Each row comes from the steps of one walk. Every step used is in the known rows, and no mark comes twice. Write the walk behind each row, first mark first.
In the rows, 128 means zero.
Known rows:
bedogek boso zasug mutever fikove: [ 71 112 161 121 120 140 206 105 102 104 115 105 135 153  96 108 163  80
 156 127 150 141 154 191 119 126 141 122  63  81 108  65 176 131 118  98
 108 148 128 161 128 110 178 112 124 160 131 137]
zuroken tegarin tokan kabo zasug mutever: [111 101 132 151 121 135 134 101 126  94 100  87 141 120 105 112 128  99
 133 122 134 163 127  73 118 149 156 144  82 102 119 133 156 124 127 107
 116 117 148 135 124 153 181 116 129 169 128 111]
varor bedogek boso zasug mutever fikove: [ 61 136 161 118 122 118 198 103 105  95 124 127 128 139  95 111 165  81
 167 123 139 126 169 185 121 157 134 118 103 106 107  46 190 131 127  99
 116 146 126 177 122 107 186 117 131 157 155 148]
zuroken regab tokan tegarin: [ 88 132 145 117 121 127 135 104 122 113 104  87 155 136 119 106 119  91
 134 117 141 175 144 134 122 158 156 138 169  80 122  93 166 159 151  92
  86 141 120 130 136 123 148 115  95 177 106 148]
varor fikove: [ 65 130 151 120 115 141 150 103 132 103 121 123 113 119 121  97 103  91
 140 121 126 146 140 160 128 150 148 120 119 114 111  98 167 145 123  97
 100 158 128 124 143 138 158 136  99 161 154 161]
nune zuroken: [ 99 145 149 153  99 135 159 106 116 106 111 125 106 125 119 102 110 103
 157 116 135 169 142 203 109 140 150 129 103 109 112  43 162 151  94 110
 113 179 131 141 147 134 178 135 105 164 150 161]
boso zasug sisoz tokan: [ 78 120 163 160 106 146 145  95 145 122 124 130 116 149  73  93 119  97
 163 112 122 146 154 201 114 150 158 139 166 128 118 114 164 127 113  96
 119 146 131 128 134 133 147 126 128 171 145 167]
varor fikove sisoz tokan: [ 58 148 161 174 106 150 151  99 164 103 132 135 106 131  94 125  91  92
 135 118 100 132 133 128 123 165 146 143 127 114 123 140 166 140 124  87
 109 153 135  89 148 157 138 137 128 166 150 154]
varor bedogek mutever fikove sisoz zasug: [ 91 154 171 145 157 164 170  86 132 106 123 146 101 145 100 123 133  79
 160 117 129  99 141 177 119 217 123 125  74 124 113 105 196 133 117 120
 108 156 120 113 122 152 142 120 131 166 157 145]
kabo zasug mutever fikove: [126 116 154 101 111 142 144 103 105 108 119  91 123 126 111 102 128  89
 144 117 130 159 136 164 135 134 131 107  72  84 117 102 172 133 113 127
 119 161 127 162 123 134 182 121 112 156 126 129]
kabo zasug: [106 106 149 105 110 129 140  96 123 123 122 109 129 118 116 100 119  97
 151 112 137 162 129 163 126 135 136 120 147  98 113  99 149 130 103 108
 110 157 132 137 122 148 167 137 107 166 151 146]
bedogek mutever: [ 92 132 144 139 143 138 170  95 141 109 111 125 123 141 118 103 134  94
 168 119 151 166 122 189 119 150 147 114 110 110 110  69 170 139 117  92
 108 140 112 126 129 139 154 124 106 175 129 152]
varor fikove sisoz tokan kabo zasug: [ 88 128 143 149  98 148 131  97 168 113 130 128 114 129  89 123  94  84
 134 116  97 132 125 100 112 148 163 151  99  76 121 169 154 122 123  88
 109 119 145  83 128 166 133 154 115 158 173 133]
bedogek boso zasug mutever fikove sisoz: [ 72 127 165 141 122 147 205 100 104  98 126 104 120 160  74 114 154  81
 152 129 138 137 155 177 118 141 132 128  36  93 108  88 178 137 116 101
  99 151 137 127 120 131 168 114 138 165 133 123]
tegarin zuroken regab tokan: [ 78 136 146 149 123 147 136 103  99 116 110 115 137 137 106  68 120  96
 152 115 125 176 116 134 114 167 148 124 128  89 122  71 152 147 134  92
 105 169 128 127 149 138 154 117 100 166  86 173]
tokan tegarin: [ 94 127 146 123 111 132 161 106 128 114 109 109 118 127 129 107 124 103
 148 120 146 156 151 160 124 135 156 123 135  96 119 101 167 162 129 101
  96 137 118 145 129 129 163 129 104 175 131 143]
zuroken tegarin tokan sisoz zasug mutever: [ 85 100 167 181 141 152 142  90 123  84  97 148 130 130  96 138 114 103
 119 106 137 149 130  90 120 199 150 173 121 152 120 138 161 145 126 109
 111 127 139 147 143 144 164  90 156 169 139 131]
zuroken tegarin tokan: [ 61 123 153 158 115 151 142 102 129 102  98  87 132 126 116 107 120 101
 143 125 142 157 138 120 127 170 144 137 104 129 120 101 152 139 114 100
 109 150 144 137 139 155 178 108 130 180 119 140]
tegarin tokan: [ 80 118 146 155 105 144 146 103 133 102 108 117 133 129 104  99 120  94
 147 126 140 159 129 149 128 157 159 135 157 121 119 108 158 143 116  93
 106 162 130 125 151 154 168 122 117 176 125 150]
tegarin zuroken regab tokan sisoz zasug: [ 82 120 164 164 135 162 125  89 104 113 103 162 130 137  90  86 105  95
 137  98 120 162 114 123 104 202 160 164 155 101 121 101 147 149 137  96
 104 152 126 132 149 138 138 108 110 161 115 168]
mutever zasug sisoz tokan kabo: [124 133 145 171  94 149 135 106 141 115 134 157 110 139  75  97 107  89
 158 119 114 147 146 172 108 158 181 139 130 105 117 127 167 151 133  93
 112 120 128 118 130 136 155 138 105 175 172 143]
zasug sisoz: [108 128 149 147 117 151 130 100 143 112 128 145 101 134 100  81 115  97
 158 122 129 174 136 194 125 165 148 116 127 133 111  79 165 150 122 113
 101 161 122 128 139 136 153 135 107 176 149 157]
zasug sisoz tokan kabo: [113 132 139 176 101 158 132 100 174 116 131 161 103 142  88  88 111  93
 157 123 114 163 127 159 107 153 184 137 152 113 121 126 159 141 134 101
 108 120 125 119 148 135 137 147 114 178 162 155]
boso zasug mutever fikove sisoz: [ 94 143 169 141 119 152 178  98  94 100 123 103 110 146  78 103 138  95
 150 126 125 118 162 164 120 141 137 126  22 113 113 121 185 136 106 126
 114 171 137 135 121 139 161 112 133 159 128 126]
mutever zasug sisoz tokan: [107 132 156 166  99 149 135 102 133 114 135 147 116 139  80 101 106  92
 156 113 121 154 149 196 126 166 156 127 149 121 117 109 171 154 123  97
 120 153 123 125 127 142 164 125 113 175 154 154]
kabo zasug mutever: [122 111 147 121 121 115 139  99 122 100 122 111 131 122 109 100 126 101
 147 110 136 174 127 152 129 134 131 119 122 108 115  98 161 132 114 114
 112 147 127 147 117 141 175 130 115 162 136 135]
zasug mutever fikove sisoz: [115 149 161 156 119 156 167 100 117  93 127 119  99 139  94 101 123  94
 146 126 119 143 140 156 125 149 132 120  37 111 118 118 187 152 120 127
 108 162 127 133 137 140 161 119 131 166 129 126]
zuroken regab: [ 99 120 156 125 124 129 149 102 122 108 127 111 133 122 112  97 123  99
 154 120 149 162 142 168 123 149 137 118 132 100 117 104 159 145 135 116
  79 159 122 129 140 141 152 126 100 175 138 145]
regab tokan kabo zasug mutever fikove: [126 128 138  98 111 140 131  99 107 110 107  96 138 139 107  85 126  79
 133 118 108 164 118 117 113 136 164 140  87  66 120 107 169 132 127 109
 124 124 136 158 129 124 169 124 102 153 134 127]
bedogek boso: [ 68 115 147 129 116 135 184 103 136 110 126 129 131 140 116 103 138  87
 160 125 151 173 127 186 119 142 147 122 143  94 111  53 151 149 124  82
  92 133 123 136 138 132 167 131 112 173 152 148]
fikove sisoz zasug mutever: [110 122 167 175 142 152 160  90 122  95 131 152 110 141  95 110 128  99
 131 115 127 137 136 150 119 176 129 144 106 143 120 130 177 152 114 126
  98 143 125 107 136 146 144 125 135 170 151 135]
tegarin zuroken regab: [ 96 116 151 156 121 152 150 105 107 113 120 124 116 125 107  75 124 104
 160 118 142 163 133 152 118 157 134 107 104  90 119  92 152 145 133 110
  93 172 123 127 144 140 155 131 103 167 104 160]
boso zasug mutever fikove sisoz tokan: [ 84 143 172 171 108 158 175  95 124 110 124 112 109 150  74 114 130  93
 149 118 110 119 157 159 120 136 143 139  67 111 123 156 182 132 109 113
 129 157 138 128 130 140 157 112 147 164 119 134]
kabo tokan tegarin zuroken regab: [103 116 137 124 120 138 151 106 127 118  95  96 127 130 123  94 117 107
 152 115 144 160 140 109 126 169 142 118 110  52 120  72 145 156 147  96
  92 157 127 114 134 119 173 126 106 171 102 152]
zuroken tegarin: [ 75 130 162 134 121 139 151  97 122 109 118  98 118 121 129 106 121 105
 150 120 136 158 151 151 119 155 140 122  90 124 118  96 153 145 116 115
 107 148 135 146 136 139 170 119 122 171 143 143]
boso zasug sisoz: [ 88 119 158 129 119 145 146  94 125 120 123 123 109 142  84  73 124  97
 163 118 134 152 162 214 117 147 151 125 125 137 104  80 165 137 111 107
 108 163 131 130 129 135 149 128 114 168 150 157]
mutever fikove: [ 93 131 162 111 104 158 159 104 116 122 114 111 112 129 120  95 118  88
 156 125 131 140 146 183 127 139 146 114  73  94 117  97 169 145 112 118
 106 169 124 155 141 132 170 126 106 165 146 145]
regab tokan tegarin: [ 74 145 138 122 112 132 145 102 127 115  99  91 138 136 127 101 118  94
 139 115 131 172 137 143 123 157 168 141 174  98 122  77 165 162 134  82
 105 135 122 140 134 125 159 116 102 172 115 154]
tokan sisoz zasug mutever fikove: [121 116 174 135 127 158 158  92 110  99 118 172 105 132 104 119 114  91
 133 109 129 135 133 146 120 171 154 146  93 120 118 121 178 151 121 126
 111 137 119 164 145 123 158 110 131 153 159 138]

Which walk is each row?
[115 109 160 131 135 131 139  81 146  91 115 184 121 131 106 113 109 108
 137 101 123 155 122 122 117 183 151 161 157 125 114  82 156 148 123 108
 112 143 123 133 144 123 166 111 142 165 177 142]
kabo tokan sisoz zasug mutever
[105 130 148 166 102 152 129 107 170 119 117 126 109 141 101 114 114  96
 146 116 124 166 145 179 126 160 163 133 185 110 124 117 168 154 144  94
 104 126 117 126 134 124 144 135 117 183 127 156]
zasug sisoz tokan tegarin
[ 84 120 168 138 141 142 123  84 121 110 114 157 148 135  97 105 103  89
 129  98 128 158 123 138 108 198 159 176 187 116 118 111 156 149 138  99
  92 143 125 129 149 140 131 103 112 168 156 153]
zuroken regab tokan sisoz zasug
[ 69 144 157 140 119 148 150  98 140  97 130 133 102 126 100 110  94  92
 138 122 114 139 140 141 124 169 142 126  81 124 111 116 167 147 119 100
  96 166 134  93 139 157 146 137 113 165 154 146]
varor fikove sisoz
[ 82 141 151 161 119 141 128  94 108 108 103 146 130 133  91  79  98 102
 151 105 118 182 106 116 108 185 163 148 139  93 119  79 146 155 140  85
 109 157 129 140 151 141 143 107 112 164 108 163]
tegarin zuroken regab tokan sisoz
[105 114 143 146 116 143 154 113 102 114 104 105 121 126 115  93 128 103
 152 119 152 162 147 134 124 155 145 111 107  71 122  99 158 158 146 104
  85 150 120 133 134 127 156 131  96 171  88 152]
tokan tegarin zuroken regab
[ 39 132 158 123 121 107 186  98 119 110 129 137 135 132  97 110 154  89
 176 120 146 132 161 193 113 163 142 125 174 119 103  36 167 133 120  79
 106 138 130 156 122 124 168 130 125 166 176 159]
varor bedogek boso zasug
[ 68 128 157 167 114 146 139  93 132  94  93 122 124 122 101 126 100 108
 143 114 134 161 129 104 122 183 162 156 119 135 116 121 148 145 118  94
 114 140 144 149 143 160 168  99 144 175 141 136]
zuroken tegarin tokan sisoz
[ 93 136 147 110 111 127 137  85 155 107 110 162 117 122 112 110  92 108
 156 105 118 166 118 135 119 168 164 149 139 107 109  68 139 151 116  93
 114 153 131 137 143 134 168 117 132 167 177 147]
kabo tokan sisoz
[109 109 163 155 136 145 162  95 121  99 126 152 124 133 112 101 136  98
 133 116 139 147 137 163 120 160 137 133 136 141 120 105 172 146 117 122
 103 137 116 138 140 127 162 125 121 165 151 150]
sisoz zasug mutever
[ 75 139 135 150 108 150 145 107 101 119  91 107 121 137 120  72 121  97
 146 117 123 167 125 127 118 162 168 128 141  84 125  71 156 164 128  80
 115 136 125 145 132 122 166 122 102 166  77 167]
regab tokan tegarin zuroken
[116 111 166 156 133 141 151  86 122  91 122 184 113 129  98 115 113 104
 135 104 133 153 125 148 113 173 156 155 151 146 116 118 167 156 124 117
 109 119 116 150 142 127 148 114 133 162 164 144]
tokan sisoz zasug mutever
[117 134 162 152 105 157 144  95 138 105 128  95 115 141  86 125 119  90
 142 112 105 143 123 142 131 146 129 129  84  84 128 155 175 125 115 121
 127 146 137 125 123 152 161 122 145 165 125 125]
kabo zasug mutever fikove sisoz tokan
[ 96 135 131 161 116 151 135 106 111 115 107 130 132 137 101  58 122  92
 152 120 120 166 115 105  97 164 172 135 112  76 122  89 145 146 144  91
 102 139 128 126 152 132 145 131  92 163 107 155]
tegarin zuroken regab tokan kabo
[131 116 146 135 100 147 150 104 143 117 119 113 125 132 100 111 130  87
 146 116 114 148 126 123 116 120 162 130  86  63 126 154 165 122 129 115
 128 113 131 156 132 130 169 135 117 157 147 127]
sisoz tokan kabo zasug mutever fikove
[106 102 156 180 129 144 144  92 131  87 104 178 128 133  84 120 115  99
 128 109 135 152 120 125 122 183 161 166 160 149 117 136 167 148 123 100
 108 132 125 143 149 146 154 104 142 169 143 138]
tegarin tokan sisoz zasug mutever
[142 108 131 119 114 147 124  98 148 120 130 139 109 131  97  78 113  91
 152 120 124 172 127 163 113 148 163 126 112  93 109 100 154 132 125 116
 101 135 135 126 124 145 145 151  98 168 175 135]
tokan kabo zasug sisoz
[ 96 124 179 137 125 186 161  92 113 117 121 130 101 144 100 109 114  84
 139 122 124 106 145 170 121 176 133 138  65 109 120 136 170 145 106 134
  97 171 131 111 136 154 148 128 123 163 156 137]
mutever fikove sisoz zasug
[105 155 167 182 103 163 164 100 141  99 130 120 104 146  88 123 119  94
 143 119 108 139 130 150 124 153 141 131  61 105 128 155 181 143 122 119
 121 152 129 127 141 142 156 118 144 170 121 135]
zasug mutever fikove sisoz tokan
[115 111 171 135 131 166 165 100 105 105 119 131 119 137 114 102 134  85
 129 120 137 133 147 179 126 158 136 128  86 116 120 119 184 143 117 136
 110 150 120 154 142 122 169 122 118 159 145 144]
sisoz zasug mutever fikove
[ 84 146 155 131 126 129 123  89 128 106 115 140 144 132  96 100  98  98
 144 105 127 183 116 129 111 178 167 159 171 109 118  88 157 156 143  93
  98 151 125 138 148 137 139 103 112 172 142 149]
zuroken regab tokan sisoz
[146 129 143 120 114 155 150  98 116 105 127 113 106 136  89  98 125  89
 142 125 113 143 125 117 115 141 148 131   4  76 115 143 173 134 120 128
 110 131 141 127 122 148 160 133 122 159 153 104]
tokan kabo zasug mutever fikove sisoz
[ 98 121 130 158 102 146 153 107 138 106 109 131 128 129 102  92 122  91
 147 133 138 150 125 120 113 148 183 149 121 113 118 128 153 139 125  90
  97 127 133 124 149 152 163 135 109 174 141 135]
tegarin tokan kabo
[119 109 142 136 100 142 114 102 163 127 113 103 118 138  99 112 113  93
 145 108 125 173 138 168 134 152 153 131 197  83 124 131 163 138 136  96
 111 129 129 125 115 137 147 136 117 176 132 150]
kabo zasug sisoz tokan tegarin
[ 83 148 162 179 104 150 152  94 156 111 134 132 109 138  90 114 109 100
 152 116 111 144 127 152 119 156 149 139 136 123 127 151 158 144 114  99
 108 148 132 106 139 158 144 127 139 182 139 146]
fikove sisoz tokan
[ 98 128 143 164  99 141 153 102 157 118 124 146 118 131 107 103 117  96
 156 120 120 145 125 138 104 132 180 146 153 104 125 139 150 142 122  93
 110 111 126 136 154 133 148 140 115 170 164 149]
sisoz tokan kabo
[ 95 132 154 173 104 154 131 100 173 115 133 147 109 140  92  94 111  95
 156 115 118 170 133 188 122 161 157 129 181 131 122 118 165 142 127 101
 110 146 122 128 146 134 148 135 124 180 143 164]
zasug sisoz tokan
[ 84 129 147 157 100 138 138  94 135  99 101 155 121 124  90 107 100 101
 151 116 135 166 118 130 124 169 174 155 153 127 114 112 154 151 117  84
 107 149 133 142 149 157 158 113 130 173 146 140]
tegarin tokan sisoz
[ 87 144 148 200  97 161 158 107 139 118 106 120  95 138  93 108 114 107
 155 114 114 137 133 123 119 164 153 131 108  87 133 148 156 155 126  90
 111 135 129 112 133 148 148 131 132 172  92 153]
fikove sisoz tokan tegarin zuroken
[ 97 115 162 112 125 144 138  78 151 112 112 180 118 129 112 112  97 102
 143 102 124 141 121 133 116 187 157 165 164 116 112  80 141 150 118  99
 107 148 130 128 146 135 161 120 131 166 195 152]
kabo tokan sisoz zasug
[134 128 139 179 109 134 141  96 159 106 133 132 117 136  79 115 122  98
 142 114 105 155 112 100 109 143 160 150 111  95 126 162 162 128 123 107
 117 105 137 109 123 155 143 135 138 169 148 119]
fikove sisoz tokan kabo zasug mutever
[107 143 150 149 110 129 153 108 118 105 110 112 123 124 113 107 114  99
 153 114 145 172 153 193 112 147 138 127  90  92 113  55 162 142 114 121
  90 189 130 129 144 135 164 130  97 169 143 154]
nune zuroken regab
[ 92 147 154 174 103 147 156 101 155 115 120 113 111 138  99 132 115 100
 145 118 122 140 143 137 122 156 155 146 149 101 129 149 166 157 130  97
 103 130 129 110 131 149 141 129 132 182 130 137]
fikove sisoz tokan tegarin
[118 107 135 169  98 160 118 107 144 131 105 113 105 139  93  93 115  98
 152 109 119 169 128 150 128 163 151 120 154  73 125 123 155 137 133  96
 123 137 131 129 116 136 152 139 113 168  99 163]
kabo zasug sisoz tokan tegarin zuroken
[108 109 139 134  95 136 138  98 153 131 122 122 130 125 105 107 119  91
 152 115 119 151 123 130 109 122 167 144 160  78 124 148 145 121 120  97
 115 113 133 131 129 147 156 145 112 166 169 141]
sisoz tokan kabo zasug
[ 98 149 166 134 108 171 165  98 126 111 126 112 102 136 102 104 113  90
 154 128 121 130 142 166 125 163 137 119  50 101 116 125 171 149 107 122
 103 169 133 128 133 156 154 126 122 168 140 133]
mutever fikove sisoz
[121 131 152 135  91 167 139  95 148 130 125 114 110 140  88 115 111  82
 150 120 104 129 124 123 111 141 156 146  65  60 126 176 156 126 114 115
 116 130 144 112 128 163 145 145 121 163 160 120]
mutever fikove sisoz tokan kabo zasug
[111  99 126 129  99 137 132 101 134 115 104 110 141 123  97  99 119  89
 146 126 137 153 119 115 117 139 171 149 129  86 116 133 145 125 116  93
 104 131 142 124 131 163 169 136 108 168 151 127]
tegarin tokan kabo zasug
[ 72 102 171 162 130 160 133  86 131 100  94 142 125 128 101 135 106 100
 128 110 138 140 135 107 117 203 156 176 131 140 119 135 150 143 115 106
 104 131 143 138 147 159 159  97 144 172 160 139]
zuroken tegarin tokan sisoz zasug
[ 94 126 135 123 107 143 154 105 129 121  91 113 110 129 127  90 116 109
 158 114 131 153 132 119 127 158 154 115 118  68 119  54 141 158 124  89
 114 150 129 127 134 118 184 128 112 169 110 157]
kabo tokan tegarin zuroken
[ 53 131 154 137 125 118 161  97 138 106 132 146 115 143  84  96 148  85
 178 122 136 147 160 214 118 186 142 120 170 133 101  35 173 134 128  83
 102 146 129 139 117 128 152 131 127 173 173 165]
varor bedogek boso zasug sisoz
[122 150 150 182 103 165 165 102 146 101 129 135  99 147  85 113 123  90
 144 127 101 129 127 119 109 146 168 144  51  95 128 161 178 144 129 118
 117 118 131 128 146 139 148 131 136 169 142 121]
zasug mutever fikove sisoz tokan kabo
[ 68 123 170 154 136 164 152  96 133 105 131 154 104 133 101 114 101  84
 121 119 117 116 144 146 122 183 135 141  93 129 115 127 171 141 116 108
  87 159 132  80 141 163 135 137 115 158 171 146]
varor fikove sisoz zasug
[112 153 157 176 102 159 167 107 143 104 115  98 105 147  99 133 122  93
 133 121 113 134 146 133 130 150 146 134  68  89 132 159 191 159 135 116
 113 127 125 129 134 132 157 117 140 172 109 125]
zasug mutever fikove sisoz tokan tegarin
[ 89 179 159 147 144 151 169  92 135 103 124 130  98 140 101 120 128  86
 177 124 125 122 134 176 124 200 125 112  51 116 111  86 195 139 119 108
 115 152 124 126 119 151 149 123 128 169 145 139]
varor bedogek mutever fikove sisoz
